Known rows, with every way that one mark hangs from another
[W K [S D [Q Y]] Z]: [-2.65 -1.29 -1.16 -0.86  1.49 -5.58 -0.26 -0.79  1.21 -3.20  1.35 -0.90
 -2.53  1.55 -0.59  1.47  2.44  4.06  2.07  1.79 -2.77 -3.58]
[Z [W S]]: [ 0.53 -2.49 -1.82  0.57 -1.18 -3.16  0.76  0.49 -0.90  0.71  0.10  0.75
  0.17  1.75 -0.69 -2.17  2.08  1.84 -1.71 -0.52 -2.39  0.31]
[E [F [D [S [Q Y] [W Z]]]]]: [ 0.16  1.00 -3.38 -0.20  1.03  0.54 -1.13  1.37  2.11  0.44  1.88 -1.14
 -1.64 -2.07 -2.85  1.23  2.51 -0.72  5.20  1.01 -0.59  2.77]
[F D]: [ 2.57 -1.06 -2.18  1.56  0.19  0.54 -0.25  1.33  1.50  1.50  0.50  0.71
  0.06  0.08 -2.87 -2.54  1.13 -1.07  2.23 -2.17 -1.73  3.43]
[D [S Q [W K Z]]]: [-1.33  0.08 -0.77  0.55  0.95 -5.63 -0.05  0.40 -0.82 -1.48  0.67 -0.30
 -1.26 -0.56 -0.76  0.11  1.55  2.66 -0.36  2.41 -1.12  0.46]
[S Q]: [ 0.84  0.08 -2.34  1.31  0.39 -0.80 -0.04  0.32  2.28 -0.64  0.20  0.38
 -0.76 -0.66 -3.20 -1.75  1.89  1.93  1.87 -0.57 -3.25  1.82]
[E [F [D S]]]: [ 4.00 -0.05 -3.22  0.22  0.35  5.02 -1.26  1.89  1.69  2.42  1.60  0.71
 -1.86 -0.71 -3.33 -0.03  2.25 -1.84  4.47 -1.89 -0.34  5.05]
[F [D [S Q [W Z]]] E]: [ 1.94  0.15 -2.04 -1.87  2.77 -1.00  0.34  1.55 -0.23  1.18  0.01 -1.18
 -1.37 -2.54 -1.71  0.41  0.54 -0.59  4.90  0.72  1.11  4.03]
[E [F [D [S [W K Z]]]]]: [ 1.65 -1.31 -1.25  1.30  0.22 -0.98 -0.77  2.20 -0.83  1.32  2.16  0.86
 -0.52  0.43 -1.17  0.18  2.32 -2.25  1.32  0.01  1.17  1.69]
[Z [W K [S D Q]]]: [-0.90 -1.33 -0.94 -0.57  0.88 -4.36 -0.03 -1.79 -0.48 -1.42 -0.40 -0.36
 -1.46  1.09  0.84 -0.10  2.79  3.76  0.22  0.63 -2.28 -2.98]
[D [S [Q Y] W]]: [-1.66  2.99 -3.46  1.05  0.49 -1.80 -0.64 -0.26  3.06 -1.78  0.99 -1.65
 -1.33 -2.66 -2.45  0.09  1.75  2.90  3.68  1.53 -3.28  2.75]
[K W]: [ 1.42 -1.47 -2.87  3.06 -1.62 -2.98  0.96  1.28  0.37 -0.26 -0.05  1.08
  1.60  1.45 -1.42 -4.43  2.78  0.15 -0.62 -0.83 -3.35  2.07]
[Y Q]: [-0.53  0.98 -2.08  3.14 -0.87 -0.54 -0.46 -0.11  2.29 -0.67  1.70  0.91
  0.01 -0.56 -3.55 -1.84  1.90  2.52  1.31 -1.69 -3.87  1.89]
[K [W [S D] Z]]: [ 0.26 -2.47 -2.10 -0.83 -1.05 -6.25  1.57 -1.15 -1.11 -1.59 -0.14 -0.03
 -0.13  2.50  0.06 -2.55  3.12  1.24  0.13  0.48 -2.23 -1.84]
[Q [S [W K]]]: [-1.41  0.19 -1.21  4.51 -1.01 -4.52  0.38  0.58  1.44 -2.05  2.00  0.25
  1.91  0.58 -0.49 -1.61  1.56  1.38 -0.63  0.09 -2.99  0.54]
[F [D [S [Q Y] W]] E]: [ 0.98  2.20 -3.51 -0.45  2.80  1.40 -0.59  1.65  2.54  0.57  0.52 -2.30
 -1.54 -3.39 -2.21  0.98  0.97  0.20  7.36  0.42 -0.58  4.68]
[F [D [S Q W]] E]: [ 2.65  1.80 -2.70 -1.09  2.72  1.39 -0.20  1.16  1.09  1.34 -0.36 -1.22
 -1.42 -3.31 -2.07  0.24  0.65 -0.14  6.11 -0.06  0.59  4.75]
[Q [S D]]: [ 0.32  0.82 -2.60  1.34 -0.33 -0.67  0.48 -1.43  3.35 -2.31  1.41 -1.23
  0.15 -0.65 -1.77 -1.08  2.03  1.06  3.56 -1.64 -4.29  1.68]
[E [F [D [S Q [W K Z]]]]]: [ 1.04 -0.29 -1.42  0.26  1.37 -1.03 -0.98  1.67 -0.42  0.94  1.53  0.45
 -1.67 -0.79 -1.32  1.08  2.34 -0.53  2.40  1.20  1.21  1.26]
[W Z]: [ 0.65 -2.57 -1.43  1.49 -0.83 -3.28  0.81  1.45  0.34 -0.37  0.99  0.73
  0.60  1.15 -2.67 -2.51  1.53  0.05 -0.57 -0.91 -2.61  1.56]
[W S]: [ 1.04 -1.22 -1.84  0.67 -0.61 -1.92  0.48  0.30  0.73 -0.32  0.68  1.11
 -0.92  1.65 -2.13 -1.58  1.58  2.03  0.29 -0.70 -2.49  0.53]

Rows
[ 2.14  0.98 -3.59 -1.33  3.42  3.61 -0.95  2.76  2.68  1.10  0.70 -1.90
 -2.71 -2.58 -2.88  1.59  0.96  0.74  7.62 -0.11 -1.08  5.60] : [F [D [S [Q Y]]] E]
[-0.47  2.26 -2.50  1.22  0.26 -2.77  0.42 -3.07  3.23 -2.57 -0.39 -1.27
 -0.05 -2.17 -1.83 -1.74  2.27  1.19  3.97 -0.63 -2.94 -0.42] : [S D Q W]
[-2.70  4.05 -2.28  2.94 -1.31 -2.64 -0.01 -3.51  3.97 -3.35  2.19 -1.33
  1.11 -2.58 -1.78 -0.82  2.10  2.75  4.09 -1.06 -4.34  0.24] : [Y [Q [S D W]]]
[-0.92 -2.65 -0.15 -0.27  0.96 -5.80  0.20  0.88 -1.10 -1.22  0.80  1.26
 -1.95  2.35 -0.96  0.13  1.84  3.70 -1.52  1.91 -1.53 -2.22] : [W K [S Q] Z]
[ 1.71  0.63 -2.54 -0.75  0.96  0.34 -0.58  0.81  0.66  1.28  1.14 -0.08
 -1.65 -1.94 -2.53  0.58  2.28 -1.13  4.04  0.53  0.66  2.83] : [E [F [D [S Q [W Z]]]]]
[-0.89  2.16 -2.50  2.29 -1.12 -2.84  0.85 -2.43  3.42 -2.89  1.28 -1.51
  1.39 -1.53 -1.09 -1.72  1.90  0.64  3.38 -1.08 -3.76  0.82] : [Q [S D W]]
[-2.41 -1.91 -1.67  1.11  0.50 -4.66 -0.42  1.14  0.11 -0.97  0.78 -0.07
 -1.06  1.76 -0.11  0.16  2.50  4.42 -1.02  1.59 -3.28 -1.76] : [Z [W K [S [Q Y]]]]
[-2.03 -1.31 -0.45  3.57 -1.18 -7.03  0.80  1.05  0.03 -2.28  2.18  0.28
  2.05  1.20 -0.25 -1.42  1.49  1.08 -1.88  0.85 -2.59 -0.20] : [Q [S [W K Z]]]
[-1.76 -0.30 -0.56  1.25  0.67 -6.61  0.57 -1.83  0.80 -3.09  0.37 -0.73
  0.05 -0.28 -0.42 -0.89  2.27  1.42  1.15  0.83 -1.99 -2.72] : [S D Q [W K Z]]
[-0.38 -3.74 -0.08  0.77 -0.17 -5.87  0.45  1.59 -1.63 -0.74  1.36  1.69
 -0.88  3.56 -0.68 -0.71  1.61  2.24 -2.59  0.70 -1.49 -1.80] : [W K S Z]
[-0.59 -2.25 -0.82  0.46  0.44 -4.62  0.01  0.55 -1.37 -0.17 -0.13  0.88
 -0.95  1.82  0.20 -0.74  2.29  3.92 -2.09  1.20 -2.09 -1.69] : [Z [W K [S Q]]]
[-1.80 -0.98 -2.99 -1.35  0.24 -6.23  0.83 -1.22  0.85 -2.78  0.18 -1.23
 -1.32  1.25 -0.38 -0.90  3.47  3.24  2.41  2.12 -3.39 -2.23] : [K [W [S D [Q Y]] Z]]
[-0.14 -1.39 -2.18 -1.85  0.11 -6.35  1.35 -1.71 -0.69 -2.04 -0.69 -0.30
 -1.36  1.44 -0.10 -1.74  3.27  2.81  1.31  1.65 -2.36 -2.24] : [K [W [S D Q] Z]]
[ 1.98  0.93 -1.65  0.01  3.23 -0.10 -0.54  1.72  0.09  0.93  0.16 -0.62
 -1.43 -1.92 -0.82  0.79  0.63  0.42  4.54  0.59  1.00  3.28] : [F [D [S Q [W K]]] E]
[-1.10 -1.65 -0.39 -1.49  1.33 -5.56  0.17 -1.39 -0.18 -2.49  0.44  0.02
 -2.64  1.64 -0.31  0.69  2.30  3.65  0.93  1.23 -1.79 -3.60] : [W K [S D Q] Z]
[-1.98 -0.44 -2.32 -1.84  1.06 -4.21  0.28 -1.49  2.24 -2.76  0.93 -1.43
 -2.58  0.34 -1.78  0.83  2.43  3.39  3.66  1.17 -3.38 -2.10] : [W [S D [Q Y]] Z]
[-2.55 -0.87 -1.77 -0.06  0.99 -4.31 -0.39 -1.16  0.94 -2.34  0.41 -1.37
 -1.58  0.93  0.61  0.66  3.01  4.15  1.36  1.04 -3.39 -3.03] : [Z [W K [S D [Q Y]]]]
[-1.05  0.36 -1.20  3.29  0.25 -4.41 -0.01 -0.12  1.24 -1.58  0.43  0.51
  0.46 -0.23 -1.21 -1.70  1.85  1.99 -0.07  0.53 -2.25 -0.73] : [S Q [W K]]
[-2.48 -2.26 -1.01  0.35  1.07 -5.79 -0.31  1.50  0.33 -1.96  1.73  0.18
 -2.09  2.24 -1.30  0.94  2.05  4.25 -0.29  2.31 -2.66 -2.43] : [W K [S [Q Y]] Z]
[-0.46 -0.12 -1.12 -0.60  1.47 -3.17 -0.27 -1.95  1.17 -2.20  0.23  0.09
 -2.74  0.89 -0.54  0.64  2.33  3.98  2.20  0.47 -2.25 -2.81] : [W K [S D Q]]
[-2.53  2.51 -3.39  3.00 -1.01 -2.88  0.23 -1.95  4.87 -3.73  2.11 -2.52
  1.44 -1.63 -1.33 -0.80  2.25  1.15  4.57 -0.68 -4.83  0.66] : [Q [S D W] Y]
[-1.72 -1.82 -2.82 -0.04 -0.33 -6.39  0.74  1.17 -0.09 -1.61  0.50  0.05
 -0.81  1.86 -0.94 -1.46  3.05  3.41  0.04  2.69 -3.29 -1.02] : [K [W [S [Q Y]] Z]]
[ 0.09  1.80 -2.89  1.67  1.54  1.46 -1.97  1.70  2.54  0.24  2.03 -0.54
 -1.83 -1.50 -1.89  1.65  2.68  0.24  4.89  0.72 -0.55  1.91] : [E [F [D [S [Q Y] [W K]]]]]
[-0.80 -0.90 -0.66  1.68 -0.18 -5.61  0.19  0.99 -1.34 -1.13  1.40  0.12
 -0.07  0.46 -0.42 -0.92  1.40  1.04 -1.56  1.27 -1.07  1.06] : [D [S [W K Z]]]
